What can hang from each mark:
z72: z187
z678: z411 z770
z770: z142 z678 z984
z411: z72 z540 z678
z842: z187
z540: z411
z142: z770
z187: z72
z984: z770

Known rows, with every way that one mark hangs from another:
z678{z411 z770{z984}}:  -4  23  -3  14 -11   2   4  -5   3 -14 -11  -7   1  29   5   9  12  11  -5
z142{z770{z678{z411}}}:  -6 -21  21  18  14 -15   5  -7  -6  -9  -7   2  -6   0 -14   3  22   6 -15
z984{z770{z142 z678{z411{z72 z540}}}}: -10 -17   8  30 -33 -10   1  -8 -17   6 -26   0   7   6  -6  27  22  26  -6
z142{z770{z984}}:   2  12   2   5   4  -6   5  -8 -12 -13  -4 -28  -3  16 -13  11  12  13   2
z142{z770{z678 z984}}:   4   7   5  10  -3 -17   3 -10 -13 -13 -10 -17  -4  20 -15  14  20  18 -13
z411{z540 z678{z770{z142}}}: -26   0 -13  18 -46  -4   4  -2  -6   2 -24 -16   4  31  -5  25  16  30 -10
z411{z678{z770}}: -23 -14  -3  12  -7  -9   4  -5  -3  -5 -18  -1   2  29   0  10  11  18 -14
z142{z770{z678{z411{z72{z187} z540}} z984}}: -17   2   6  26 -12  13   9 -12 -16  -5 -25  12   4  21  -1  25  23  22 -10
z142{z770}: -10  -7   7   5  18  -7   7  -7 -12  -9  -2 -25  -3   7 -18   4   9   7   4
z842{z187{z72}}:  -1  20  22   4  23  10   4 -14 -11  26  -9 -20   8   4   6  10 -11  12  -2
z678{z411{z72{z187} z540} z770{z142}}: -32  16  -7  22 -35  19   9  -6  -5   4 -26   0  10  24   3  21   9  21   1
z187{z72}:  -1  -2  11   2   4   9   9 -13 -11  12 -12 -18   5  16   0  10  -1   5   8
z540{z411{z72{z187}}}: -19 -11  11   9  14  20   4  -9 -23   5 -10  21   8  -1   1  10   8  10  -3
z678{z411{z72} z770{z142}}: -12   4   4  21 -22  -2   1  -5  -2   3 -21  -8   3  17   1  15  11  17   6
z770{z142 z678{z411}}:   8   2  14  16 -28 -14  -1  -5   1  10 -13   4  -3   1 -11  11  22  19 -10
z411{z72{z187} z678{z770{z142 z984}}}: -18  15  -4  15 -40   1   2  -9  -4   5 -32  11   7  38   7  26  12  38 -11
z678{z411{z72{z187} z540} z770{z142 z984}}: -20  36 -11  23 -48  21   7  -8  -5   0 -27  -1  10  35   8  28  12  29   1
z770{z142 z678{z411{z72 z540}} z984}:   8  16  -3  29 -58   4  -3  -9 -14  13 -30   0   4  20   1  36  30  35   1
z540{z411{z678{z770}}}: -26 -29   9  17   6  -4   1  -2 -12 -11 -11  13   0  12   0   9  17  11 -26

Rows:
-27  26 -14  22 -24  27  10  -9  -9  -6 -26   7  12  39  14  23  10  20  -1 => z678{z411{z72{z187} z540} z770{z984}}
-16   9 -18  26 -60   3  -1  -7 -14   4 -37 -13   6  43   6  40  20  42  -1 => z411{z72 z540 z678{z770{z142 z984}}}
-19 -19  11  17 -17 -11  -1  -1  -8  -5 -12   3  -1   9  -5  13  20  20 -25 => z540{z411{z678{z770{z142}}}}
 -1  23   0  22 -35  -1  -1  -7  -3  -1 -22 -11   3  26   6  22  15  25   4 => z678{z411{z72} z770{z142 z984}}
-16  -5  -1  13 -29 -15   2  -3   0   2 -19  -9   0  25  -6  15  13  26 -13 => z411{z678{z770{z142}}}
-21   1   9  20 -28   5  -1  -7 -13  -2 -24  23   6  22   8  24  17  32 -24 => z540{z411{z72{z187} z678{z770{z142 z984}}}}
-10 -15  -2  27 -21  10   1  -9 -18  11 -28  11   6  12   2  24  24  19   0 => z770{z678{z411{z72 z540}}}
-31 -19  -7  16 -19  23   7 -11 -19  17 -31  22  11  21   5  25  12  29   0 => z411{z72{z187} z540 z678}
-18  -5   2  21   1   5   4  -7  -6  -3 -20   1   4  20   7  11   9   9   4 => z678{z411{z72} z770}
-27  18 -15  21 -56  12   5  -8 -11   5 -37   4  10  45   8  36  14  42  -8 => z411{z72{z187} z540 z678{z770{z142 z984}}}
-25 -24  -3  19  -6  -3   1  -8 -11   3 -30   5   4  30   6  18  11  22  -6 => z411{z72 z678{z770}}
 -2 -20  19  25 -17 -22  -1  -9 -10   7 -21   7   3   0  -6  17  19  23  -8 => z984{z770{z142 z678{z411{z72}}}}
-11  -9   7  25 -32  -4  -6  -6 -16  -3 -24   6   2  20   6  29  23  32 -17 => z540{z411{z72 z678{z770{z142 z984}}}}
-22  -8   9  26 -29   0   7  -9 -14   7 -26  17  11   7  -4  22  16  27 -12 => z984{z770{z142 z678{z411{z72{z187} z540}}}}
  3  -9  17  25   0  -9   0 -12 -14  -6 -20   4  -3  12  -4  19  26  18  -8 => z142{z770{z678{z411{z72}} z984}}
 -9 -28  20  24  14 -10   2 -10 -14  -2 -18   7  -3   2  -8  12  22  11  -7 => z142{z770{z678{z411{z72}}}}
